Every row comes from one small tree of marks. Brackets hold a mark, then the marks that hang from it, in alphabetical order. Every link used is in the known rows. Which tree was each row made from?
Known rows
(C M): [ 14.5  -8.5  -7.3 -18.5 -14.4  25.2  -0.3   1.2  -8.1   0.0  -5.6 -16.1
  15.8  20.6 -18.5 -32.2 -23.3 -33.7 -11.3  21.8  26.7   9.3   0.0  -7.4]
(U (Z (T (J (C M))))): [  8.8 -25.8  -6.3 -22.0 -35.2  70.7  31.5  43.5   5.1  -1.1 -27.4   0.1
  11.4  13.7  27.5   2.5  -4.7  -8.6  -9.1  28.8  26.3 -52.3 -13.5 -28.6]
(U (Z (T (J C)))): [  2.5 -21.9  -2.7 -12.9 -27.9  58.3  33.4  41.9   8.1  -1.6 -23.9   8.7
   3.8   3.9  37.4  18.4   7.5   8.2  -3.9  18.4  12.9 -56.7 -12.7 -24.7]
(B (G (C J)) M): [-13.4  10.0   3.2  13.7 -34.7  16.3  27.9 -32.9  28.1  47.6 -73.0  50.1
 -19.0 -19.7 -35.7  30.8  -3.5   6.6  -6.2 -50.2  41.4  32.9 -12.2  41.7]
(D (H (B G)) (Z T U)): [-20.7 -26.8  33.5  -6.2 -10.2  14.6  38.1 -19.4   9.3  -2.2 -66.8 -21.4
  45.4  11.2  26.9  -3.1 -25.1  24.5   9.7  -2.4  -6.2 -29.8  16.4  46.3]
(D H (Z (T (J (C M))))): [ 20.8  -7.3   7.0   3.7 -27.3  54.6   0.5  13.1 -18.4 -46.0 -33.4 -54.4
  81.2  -0.1  22.0 -32.1 -15.0 -11.1   9.2   6.7  11.2 -56.9  31.1  40.7]
(D H): [ -2.3  11.7  15.5  11.2  17.5  -2.0 -16.3   4.1 -21.4 -28.3   9.0 -18.9
  29.1  -3.1  17.6 -12.3   3.4  -1.1  -1.1  -4.2  -4.6  -4.4  31.5  27.3]
(U (Z (T (J (C G M))))): [ 11.1 -32.9   5.0 -24.6 -36.1  62.8  30.3  44.8  -5.7   8.7 -28.4  16.6
  -4.5  12.9  30.3  -2.0   5.3 -17.6  -8.1  22.5  37.7 -47.9  -7.4 -19.6]
(H (B G) (D (Z T U))): [ -8.2 -45.4  11.5 -15.6  -1.3 -15.0  66.1  -0.2  38.0  42.7 -66.8  14.1
 -22.9  43.8  12.3  -2.9 -32.4  63.6   9.3   8.3  10.4  -3.5 -24.6  19.0]
(U Z): [ -7.2 -23.3  -0.8  -3.3  -6.6   9.3  10.9  28.2   9.7 -11.2 -12.4  16.2
 -21.5  13.0  11.6  13.3 -11.5  -2.7 -11.8  11.8   8.5  -9.9   3.1 -21.3]
(H (B M) (D (Z T U))): [ -4.6 -30.1 -11.0  -9.8   8.9 -27.2  68.1  -2.2  51.9  24.1 -68.7  -8.8
  -4.6  65.7  11.5  18.6 -16.7  81.5  25.7  30.4  19.0  21.7 -34.3  13.0]
(C G J (M B)): [ 31.5 -46.6   3.6 -28.8 -28.6  -5.2   5.8  -7.2 -47.4  32.2 -33.7  63.7
 -29.9   5.1 -30.0 -26.3  13.1 -54.3  -1.2  -6.6  66.4  26.2   0.0   0.3]
(M (B (G C))): [  7.5   6.6  -5.4 -16.5 -36.5  -1.8  26.7 -21.5   2.1  22.4 -30.9  45.3
 -24.8 -10.6 -28.8  24.7 -21.0  -6.5 -25.2 -51.7  20.7 -11.4 -14.1   9.3]
(T (J (C M))): [ 51.4  14.4 -11.0 -18.5 -31.0  54.8  10.0  39.2 -27.0 -11.2  -4.6 -23.0
  31.7  -1.3   0.0 -28.9  -6.0 -18.2  -8.2  -7.0  28.6 -28.8   1.2  -9.9]
(Z (T (J (C M))) U): [ 28.9 -19.3 -10.5 -43.0 -32.4  73.5  53.4  -3.4   0.3  23.5 -44.5  -0.6
  39.3  -9.2  19.7 -21.8  14.0  14.4   9.6  10.4  21.0 -47.2 -19.6 -14.2]
(U (Z (T (J (C G))))): [  3.9 -29.6   8.3 -15.8 -29.3  49.9  30.9  44.7  -3.5   9.3 -25.5  26.2
 -13.5   2.6  39.1  15.3  17.3  -0.3  -2.0  11.0  23.1 -53.2  -6.6 -16.9]
(G B (C (J T))): [ 36.7 -22.6 -83.8 -11.1 -53.4   4.8   8.7 -15.6 -10.3  14.1  -6.7  23.7
   2.5   1.5 -11.5  11.9  19.2 -56.1  38.6 -39.2   3.2  20.0  -1.0  -1.5]
(H B (D Z)): [ 17.0 -28.0 -10.4  -4.4  14.6 -48.0  31.6  33.6  14.9   2.4 -21.8 -20.8
 -14.6  61.4  13.1  -7.1 -31.1  42.4  17.6  14.8   2.6  16.1 -11.9   4.8]
(B G): [-23.0   3.3  28.4   7.4 -14.0  18.0   7.6 -14.2  10.9  23.6 -22.8  30.9
 -23.0 -15.9 -16.2   1.0 -17.3   2.0 -23.1 -23.0  11.9  -5.8   0.5  22.7]
(C (J T) M): [ 19.2 -33.5 -29.6 -11.1 -31.1  41.7 -14.7 -13.5  -6.4   9.3 -13.8  20.9
  31.3  13.4 -21.0 -37.1   3.3 -60.7  -4.2  16.6  17.8  18.4   8.5 -24.1]
(J (C M) T): [ 21.3   2.3 -30.0   3.8 -45.3  84.2 -15.8   7.7  -8.6  -9.5   0.2 -25.3
  67.2  40.8   9.6 -27.3  -3.2 -38.4 -39.2   6.7   7.9 -33.0  16.2 -37.3]
(M (B (G (C (J T))))): [ 10.9  -6.1 -19.4 -11.6 -48.4   8.9  16.9 -29.9   4.9  26.6 -33.6  65.3
 -15.8 -11.6 -30.2  23.5  -7.2 -22.6 -23.6 -54.8  13.3  -7.4  -6.8  -1.2]
(D (Z (T (J (C (M B)))) U)): [ 34.9 -30.9 -17.8 -31.2 -49.3  49.5  45.4 -14.3   5.7 -10.6 -66.5 -11.9
  46.6  -1.1  -5.9 -16.3 -19.7   6.4   6.5  -2.3  24.4 -52.9  -9.4   5.4]
(U (Z (T (J (C G (M B)))))): [ 15.2 -32.1  -0.1 -30.8 -41.7  54.9  35.6  40.3  -9.6   5.8 -31.5  28.0
 -11.0  16.1  21.2  10.2   3.0 -14.8 -14.3  17.4  41.3 -53.9 -14.2 -25.6]
(M (B (G (C J)))): [ 11.3  -7.1  -6.2 -14.2 -39.5  -3.7  26.1 -23.4  -5.2  30.9 -42.8  60.5
 -27.1 -20.5 -28.7  23.8  -9.6  -9.8 -16.1 -54.5  25.3  -2.7 -14.2   9.5]

Which tree is each row?
[  4.0 -10.2 -10.3   8.1  13.7 -45.5  40.0  20.5  38.2   4.9 -43.0 -19.4
 -14.9  70.3  -1.8  16.1 -29.7  63.6  14.7  20.0  22.2  36.1 -21.2  17.8] | (H (B M) (D Z))
[ 17.8  -3.7 -31.0  13.6 -45.6  47.9 -12.3   6.2 -29.0   3.8  10.5  10.3
  18.0  31.0  22.1   1.2  33.2 -34.0 -12.7 -21.7   8.9 -28.1  21.2 -13.0] | (J (C (G B)) T)
[ 45.1  -5.5 -39.7 -37.6 -43.0   6.2  19.0  -3.6 -10.7   8.3 -20.8   2.2
  12.3  15.5 -26.3 -10.1 -27.0 -46.1  -5.2 -25.6  28.9   7.4 -10.4  -9.2] | (G (C (M B)))
[ 32.6  -8.3   6.0 -12.1 -37.8  37.0   6.5  17.8 -49.2  11.6 -22.6   5.4
   9.3  27.2   3.0 -19.5   2.6 -24.6 -32.1 -13.1  54.3 -24.2   5.1 -10.6] | (J (C G (M B)))
[ 28.6 -11.0 -37.3  -1.3 -58.3  68.6 -12.3   7.4 -35.2   4.8   6.1  -3.6
  29.4  47.4   7.2 -24.7  12.9 -60.5 -22.8  -3.9  31.3 -20.6  21.4 -18.4] | (J (C (G B) M) T)
[ 44.9  10.3   6.4  -9.4 -22.7  29.8  10.0  41.5 -35.9   1.9  -2.4   8.4
   0.8 -14.2  15.2 -12.9  21.5  -8.0   2.5 -31.6  23.4 -31.0   9.3   5.1] | (T (J (C G)))
[ 24.2 -27.3  -9.0 -15.4 -35.1  44.2  40.3  -9.3  11.9  -9.5 -60.8 -14.4
  44.0 -13.5  11.6 -11.2  -3.8  20.6  19.4  -7.6   5.4 -52.7  -2.1  13.5] | (D (Z (T (J C)) U))
[-14.9  -7.3  11.9  14.8   3.7 -30.0  45.9   8.6  46.2  24.3 -59.9   3.5
 -32.4  57.2 -13.6  18.2 -42.6  65.5  -3.6   2.1  29.6  31.0 -20.2  35.3] | (H (B G M) (D Z))
[ 26.1  -5.7   2.8  -2.0 -33.2  46.1   7.3   8.0 -21.3 -49.0 -35.6 -44.3
  75.2   1.4  13.8 -20.5 -16.8  -8.6   1.6   1.1  16.4 -62.4  23.6  35.5] | (D H (Z (T (J (C (M B))))))
[-16.4  10.1  -9.3  15.0 -43.0  31.0  19.4 -40.5  37.9  42.5 -64.6  54.6
  -6.7 -11.2 -36.6  28.8  -0.2  -6.2 -13.9 -48.1  28.7  28.0  -5.5  30.9] | (B (G (C (J T))) M)
[ 48.9 -29.6 -90.2 -25.8 -65.2  25.5   9.2 -14.4 -16.4  15.7 -11.6  12.1
  15.0  17.8 -26.3 -14.2   0.1 -84.0  30.5 -21.4  25.8  28.0  -1.3  -5.3] | (G B (C (J T) M))
[ 23.2 -14.2  -6.9 -34.0 -25.7  60.2  53.8  -3.8   5.9  23.4 -41.2   8.5
  30.9 -18.4  29.9  -4.3  25.9  32.0  15.7  -0.7   7.2 -52.3 -19.4 -10.2] | (Z (T (J C)) U)
[ 14.1 -24.3 -12.1 -28.4 -42.7  63.3  38.2  37.8   1.3  -4.2 -28.7  11.1
   5.5  16.6  19.5  13.6  -7.0  -4.6 -16.2  23.1  31.1 -56.0 -19.6 -34.6] | (U (Z (T (J (C (M B))))))
[ 13.3 -19.7  -6.5 -42.6 -13.6  36.9  51.6 -16.7  18.4  23.7 -33.0  21.1
  11.9 -23.1  12.8  -2.9  20.8  22.0  26.0   6.9   0.0 -33.0 -20.4  -3.4] | (Z (T J) U)
[ 11.0 -18.8 -13.3 -12.4 -51.7  42.9   8.8 -21.6   6.2  40.9 -42.3  43.5
   4.4  -9.2 -29.9 -20.0 -16.8 -53.8 -17.4 -41.3  24.0   9.0   4.2  10.0] | (B (G (C (J T) M)))
[-39.7   1.8  37.5  20.0 -14.5  15.9  23.1 -12.2  23.0 -10.2 -61.7 -32.0
  46.1  23.9  17.9  25.6 -24.3  28.7   3.8   7.8   7.8 -17.5   8.5  59.7] | (D (H (B G M)) (Z T))
[ 53.5   5.7   3.1 -22.2 -31.4  46.2   9.2  42.0 -41.2   1.3  -6.0  -1.4
  11.3  -0.8   2.3 -33.1   5.1 -29.9  -5.2 -16.7  41.8 -24.6   8.6   1.2] | (T (J (C G M)))
[ 23.5 -21.3   5.4 -36.5 -25.2  52.2  53.0  -2.4  -6.6  33.3 -43.4  24.9
  14.3 -18.2  31.4  -8.4  35.9  22.2  17.5  -8.7  17.8 -48.1 -13.2  -1.2] | (Z (T (J (C G))) U)
[ 18.4 -19.0  13.5 -18.4 -23.5   3.9  29.8  -7.4  -9.4 -12.5 -65.7 -29.8
  47.9  21.1  -2.6 -28.8 -52.3 -12.7   2.0 -28.3  11.3   1.9  32.2  44.1] | (D (H (B (G (C M)))) (Z U))
[ -0.9 -25.8  12.7   3.2   4.0 -33.0  38.1  23.4  24.0  21.7 -40.0   3.7
 -31.7  48.1   0.3  -5.2 -45.9  43.7  -0.7  -2.1  12.3  10.6 -11.3  23.0] | (H (B G) (D Z))
[ -3.3   5.2  -3.0  -5.0   2.0 -30.5  57.3  14.3  39.6  52.9 -47.0  20.3
 -44.4  55.1  -4.3  25.6 -24.6  54.0  -1.9 -16.2  30.5  44.5 -31.4  19.3] | (H (B (G C) M) D)
[-18.2  26.1   5.9   9.8 -31.9  19.2  28.0 -30.3  37.2  36.7 -59.2  31.2
 -16.9  -7.7 -34.1  33.3 -18.0  10.2 -18.7 -46.3  34.5  22.1 -11.2  41.4] | (B (G C) M)
[ 28.5 -51.2 -18.7 -19.8 -33.4   4.1   2.6  -2.5 -52.1  32.9 -20.0  41.3
 -34.4   8.4 -24.9 -33.3  18.8 -69.5  29.5   1.9  65.0  41.4   4.0  15.9] | (C (G B) J M)
[ 26.8 -22.9 -14.5 -37.2 -34.8  50.5  56.5  -4.6 -13.2  31.1 -36.2  21.3
   6.2 -14.1  28.0  -2.1  37.3  15.1  28.9  -7.4  22.2 -44.2 -18.1   3.2] | (Z (T (J (C (G B)))) U)
[ 31.2  -7.0 -18.5  -8.6 -53.8  61.6 -10.6   4.0 -30.8   4.0  -4.9  15.0
  32.8  43.4   3.1 -19.8   9.3 -49.6 -45.5 -11.3  31.6 -33.6  17.6 -32.4] | (J (C G (M B)) T)
[ 13.3  -3.7  10.4  13.5 -19.8  41.3   2.8  12.0 -13.0 -45.7 -31.2 -47.0
  73.8 -11.6  30.9 -15.1  -2.8   5.0  14.2  -4.0  -1.7 -62.9  31.5  44.7] | (D H (Z (T (J C))))
